Every row comes from one small tree of marks. Brackets hold a mark, then the marks that hang from it, in the order of their numbers. Every link used is in the known rows. Which tree was each row made from?
In the rows, 128 means zero.
Known rows:
(Z807 (Z384 (Z945 Z309)) Z647): [179 100  62 135 126 137  68 135  25  72 137 124 231  89  58 151 157 176
 116 134 157 166 154 124 128 140 119 201  78]
(Z122 Z337 Z496 (Z948 (Z34 Z87))): [106 137 142 179 116 143 108  98 119 170 113 220  98 171 182 126 141 174
 162 125 215 108  81 111 167 145 100 113 152]
(Z948 (Z34 Z87 Z370) (Z384 (Z945 Z309 Z951)) Z648): [159 131 153 171 108 156 110  82 158 115 139  82  80 147 179 148  98  93
 150 112 108  80  98  72 126 164 163  79  97]
(Z807 (Z384 (Z945 (Z309 Z337))) (Z647 Z235)): [214 104  64 124 149 160  43 157  19  94 114 142 243 110  52 138 147 201
 145 144 143 152 153 104 154  97 148 189 109]
(Z122 Z337 Z496 (Z948 (Z34 Z370) Z384 Z648)): [162 141 188 188 104 139 129  96 128 157  84 155 126 137 162 116 171 194
 151 115 199 144  62  63 178 111 207 102 149]
(Z384 (Z945 Z13 (Z951 Z337))): [115 120  92  92 159 113 141 148 124 135 165 116 149 137 123 171 103 106
 118 156 103 120 149 155 134 154 108 158 100]
(Z948 (Z384 (Z945 Z309)) Z648): [166 141 126 126 145  91 162 118 106 104 123  74 184  98 110  94 125 108
  93 135 158 160 130 111 105 112 156 115 118]
(Z34 Z87): [ 74 144 109 102 150 105 140 136 154 132 123 155  96 132 130 113 105 111
 130 125 156 126 158 172 111 140  42 120 163]
(Z122 Z337): [110 151 107 108 157 104 152 141 125 121 105 160 163 127  97 128 140 153
 116 129 175 159 145 143 116 121  98 156 140]
(Z122 Z337 (Z948 Z34)): [125 142 121 153 129 133 122 107 110 124 119 204 152 133 142 148 173 169
 125  96 201 146 101 110 130 158 108 148 132]
(Z421 Z87): [ 82 154 111  92 146  95 154 144 164 129 127 166 128 108 127 135 139  96
 106 152 171 138 174 174 116 120  55 143 154]
(Z951 Z370): [123 164 121  91 157 109 184 141 135 129 123 153 125 127  99 131 137 131
  97 116 135 161 163 166 121 113 101 143 155]
(Z948 (Z34 Z87 Z370) Z384 Z648): [139 125 177 143 118 125 115  99 166 124  90 101  70 146 158 151 121 144
 124 104 143 107 113  96 137 126 143  73 137]
(Z384 (Z945 (Z309 Z337 Z370))): [145 162 113 112 189 149 148 124  91 164  98 161 162 104  83 140 145 102
 144 118 110 148 159  99  95 158 147 140 125]
(Z34 Z948): [ 85 140  97 102 129 112 151 145 158 106 116 164 134 129 104  92 155 119
 117 106 147 153 139 172  90 142  81 166 167]
(Z384 (Z945 (Z13 Z235))): [120 101 115  97 164 110 154 164  87 155 146 154 176 152 117 122 177 144
 135 149 125 126 150 163 127  95  95 138 129]
(Z34 Z370): [ 95 153 124  97 151 132 163 155 155 134 101 155 121 113  88 125 163 126
 146 114 115 154 155 143 105 140 106 145 161]
(Z945 (Z13 Z235) Z384): [123  80 157 105 116 112 125 181  81 140 116 139 183 112  82 118 152 167
 111 161 118 166 144 157 145  46 136 139 127]
(Z807 (Z384 (Z945 (Z13 Z235) Z951))): [144  79 103 126 134 108 117 164  82 115 170 120 202 118 105 138 156 143
 132 126 119 150 144 154 152  83 109 169 103]
(Z948 Z34 (Z384 (Z945 Z13 Z309))): [138 106 147 161 119 132 112 119  62 121 125 118 164 136 114 172 140 146
  83 142 143 106  87 118 108 120 151 105  58]
(Z945 Z309 (Z951 Z370)): [130 171 110 130 112 149 163 144 151 112 157 128 122 110 105 127  88  79
 104 122 111 147 147 140 116 143 119 136 128]
(Z945 (Z13 Z235)): [105  97 139 100 131 112 139 187 110 154 125 154 160 140 100 125 159 157
 113 149 137 138 151 169 143  73  92 125 155]
(Z122 Z496 (Z948 Z384 Z648)): [138 144 152 145 114  88 162 126 131 144 115 135 158  94 141  60 146 144
 118 125 208 184 101 124 161  90 153 106 174]
(Z807 (Z384 (Z945 Z13 Z309 Z951)) (Z647 Z235)): [180  79  70 130 108 169  41 173  48  97 161 117 217 108  83 146 120 183
 134 160 105 136 132 130 165 103 144 173  88]
(Z948 (Z384 (Z945 Z13)) Z648): [138 108 139  99 151  76 159 131 117 129 124  68 172 107 128 120 131 135
  84 143 151 155 127 140 129  97 151 106 114]
(Z945 Z384): [121 122 121  97 137  97 143 148 104  98 111 138 182  88  75 119 135 136
 107 134 131 192 149 156 106  96 122 162 115]
(Z34 Z87 Z948): [ 56 146 103 109 123 117 133 128 182 125 122 168  73 146 141  84 115 105
 138 113 150 116 140 173  94 161  45 140 184]
(Z384 (Z945 Z951)): [118 141  72 101 166 109 161 131 134 104 176 139 165 123 129 126 135  85
 140 114 114 141 148 164 105 156  86 162 105]
(Z948 (Z34 Z87 Z370) (Z384 (Z945 Z13)) Z648): [131  98 178 136 132 130 112  94 143 152 110  86  74 160 178 169 125 146
 130 129 122  83 100  99 140 137 156  69 108]
(Z34 Z87 Z370 (Z948 (Z384 (Z945 Z13)))): [ 58 147 139 128 124 141 135 112 171 157 115 135  41 137 147  89 133 117
 164 132 101  84 106 143 101 162 112 121 158]

Write each row's tree:
[128  99 137 114 133 112 112 109 159 119 114 123 104 168 171 164 110 133
 106 106 166 117 135 127 131 138  88  89 140] : (Z948 (Z34 Z87) Z648)
[143 134 109 105 127 106 128 149 127  86 140 114 164  93  87 153  86 111
 111 144 103 172 159 140 136 118 140 179 103] : (Z945 Z384 (Z951 Z337))
[128 127 161 127 100 159 110 162 115 155 111 110 125  68  73 182  66 111
 101 172  53 162 141  99 139 124 205 131  97] : (Z945 Z13 (Z309 Z370) Z384 (Z951 Z337))
[ 95 130 143 129 134 155 112 119 158 137 104 171  62 166 143 172 138 136
 155 106 124  91 129 127 118 162  85 108 138] : (Z948 (Z34 Z87 Z370))
[144 115 161 142 120  98 112  98 143 106 106 100 106 147 165 151 105 141
  88 109 179 115 114 117 137 109 119  74 125] : (Z948 (Z34 Z87) Z384 Z648)
[130 165 121 143 102 127 152  85 183 114 154  87  64 136 181  69  75  70
 126 115 119 102 116 122 113 158 132 111 151] : (Z34 Z87 (Z948 (Z384 (Z945 Z309 (Z951 Z370))) Z648))
[ 69 160 122 133 112 103 133 117 168 112 114 147  75 127 135  72 110 115
 121 115 158 115 121 164  98 134  73 127 172] : (Z34 Z87 (Z948 Z384))
[124 138 128 115 113  85 155 129 166  93 106 101 145 111 119  76 139 125
  90 105 163 167 122 144 107 110 136 136 167] : (Z34 (Z948 Z384 Z648))
[156 131 117 101 157 126 160 151 110 155 172 136 133 169 133 162 128 126
 128 154  84 107 165 146 168 108 128 149 122] : (Z384 (Z945 (Z13 Z235) (Z951 Z337 Z370)))
[108 159 140 138 112 142 142  97 184 132 108  99  56 130 151  60 118  91
 164 122 113 102 113  99  95 167 142 112 174] : (Z34 Z87 Z370 (Z948 (Z384 (Z945 Z309)) Z648))
[155 160 138 132 116 151 126 144 117 124 110 127 137  69  67 161  80  95
 117 142  61 171 156  90 125 131 193 150 109] : (Z945 (Z309 Z370) Z384 (Z951 Z337))
[ 89 134 154 134 101 149 130 109 182 155 106  86  47 131 156  77 108 103
 153 139 107  93 104 104 104 164 148  97 166] : (Z34 Z87 Z370 (Z948 (Z384 (Z945 Z13 Z309)) Z648))
[211 119  66 143 125 166  64 122  45  79 153 112 209  94  73 176 120 155
 121 119 131 154 159 106 155 153 149 204  69] : (Z807 (Z384 (Z945 (Z309 Z337) (Z951 Z370))) Z647)
[138 121 116 104 150 129 167 151 117 153 181 142 141 158 143 134 146 119
 135 137  87 116 149 160 151 104 115 139 119] : (Z384 (Z945 (Z13 Z235) (Z951 Z370)))
[140 157 141 184 127 156 110  84 115 130 138 145  86 133 161 166 103  96
 135 108 100  81 100  92 114 159 138  85  78] : (Z948 (Z34 Z87) (Z384 (Z945 (Z309 Z370) Z951)))
[ 95 143 132 121 110  92 137 110 189 112 110 105  81 128 156  69  97 111
 110 111 166 129 124 146 114 128  99 108 184] : (Z34 Z87 (Z948 Z384 Z648))
[131 126 143 120 154 151 153 157  81 191 121 166 149 130  99 129 170 129
 140 149  89 127 147 118 121 108 144 115 135] : (Z384 (Z945 (Z13 Z235) (Z309 Z370)))
[ 98 139 155 133 114 130 133 100 163 169 104 105  62 120 161  89 100 101
 121 133 113 109 112 109 108 148 151  86 161] : (Z34 Z87 (Z948 (Z384 (Z945 Z13 (Z309 Z370))) Z648))
[165 149 127 131 112 159 125 135 113 109 130 110 160  81  78 138  69  92
 110 131 100 172 145 109 128 122 178 156  99] : (Z945 (Z309 Z337) Z384 (Z951 Z370))
[133 116 180 179 109 170  99 118  92 159 116 139  82 170 144 149 146 149
 156 146 108  52  93  91 132 119 143  79 102] : (Z948 (Z34 Z87 Z370) (Z384 (Z945 (Z13 Z235) Z309)))
[110 145 165 157 122 139 112 106 142 124  96 147  66 144 136 158 131 148
 135 108 136  91 106 118 120 134 114  93 124] : (Z948 (Z34 Z87 Z370) Z384)
[146 107 154 109 134 136 131 127 162 120  96 121 125 152 133 173 164 145
 125  97 131 141 133 104 126 136 146 112 139] : (Z948 (Z34 Z370) Z648)
[201  97 167 145 120 117 136 112 111 126 160  88 147 170 178 170 142 149
  94 118 115 106 106 110 173  75 182  91  87] : (Z948 Z34 (Z384 (Z945 (Z13 Z235) (Z951 Z370))) Z648)
[195  99  60 105 157 129  70 158  37  84 132 152 230 119  73 134 173 212
 141 135 134 158 156 144 157  83 120 193 116] : (Z807 (Z384 Z945) (Z647 Z235))
[112 112 132 132 104 109 127 117 174 134 158  98  89 157 192  68 106 105
 141 129 125  91 114 142 140 116 113 104 159] : (Z34 Z87 (Z948 (Z384 (Z945 (Z13 Z235) Z951)) Z648))
[157  96 163 140 122 136 123 110 146 124 139  72 124 139 165 181 137 131
 121 117  98 110  93  97 142 133 191  95  78] : (Z948 (Z34 Z370) (Z384 (Z945 Z13 Z951)) Z648)
[105 134 118 121 143 158 147 143 125 168 150 135 129 103 117 152 117  84
 132 137  69 131 133 126 107 162 144 120 102] : (Z384 (Z945 Z13 (Z309 Z370) Z951))
[140 130 143 164 117 107 146 109 123 165 144 120 159 113 181  85 126 148
 140 147 190 151  72 103 183 113 186 115 128] : (Z122 Z337 Z496 (Z948 (Z384 (Z945 Z13 Z951)) Z648))
[151 140 145 146 152 131 136 104 101 112 113 144 135 143 120 165 185 150
 137 105 120 112 104 111 109 133 152 127  86] : (Z948 (Z34 Z370) (Z384 Z945))
[132  86 148 142  71 152 107 185  97 122 152 112 178  97  89 116 101 117
 118 167  92 152 126 131 140  75 156 133 100] : (Z945 (Z13 Z235) Z309 Z384 Z951)
[177  63  76 131 113 138  56 160  45  91 174 123 222 117  96 164 162 188
 131 136 127 143 152 146 176 104 117 192  79] : (Z807 (Z384 (Z945 (Z13 Z235) Z951)) Z647)
[106 124 163 124 114 133 136 119 178 164 115 110  56 159 169  68 149 129
 175 130 104  85 119 116 133 120 140 101 186] : (Z34 Z87 Z370 (Z948 (Z384 (Z945 (Z13 Z235))) Z648))
[ 76 155 132 133 115 145 122 113 187 148 135 120  27 144 153 116  96 101
 167 141  79  70 117 130 122 179 124 136 148] : (Z34 Z87 Z370 (Z948 (Z384 (Z945 Z13 (Z951 Z337)))))
[ 94 110  90  97 153 118 146 147 133 132 175 124 155 125 134 146 122  98
 125 137 107 129 135 172 116 150  95 145  95] : (Z384 (Z945 Z13 Z951))
[132 150 140 184 111 171 105  90 132 114 144 126  73 144 157 154 109  95
 161 115  99  67  92  92 110 172 134  99  81] : (Z948 (Z34 Z87 Z370) (Z384 (Z945 Z309 Z951)))
[102 154 125 130 118 132 144  94 217 121 138  98  45 133 179  73 112  80
 176 101  97 101 115 118 111 171 131 121 168] : (Z34 Z87 Z370 (Z948 (Z384 (Z945 Z951)) Z648))
[ 81 128 113  96 121 107 136 119 203 124 118 127  77 148 163  78 105 103
 128 110 157 129 145 155 108 153  71 123 198] : (Z34 Z87 (Z948 Z648))
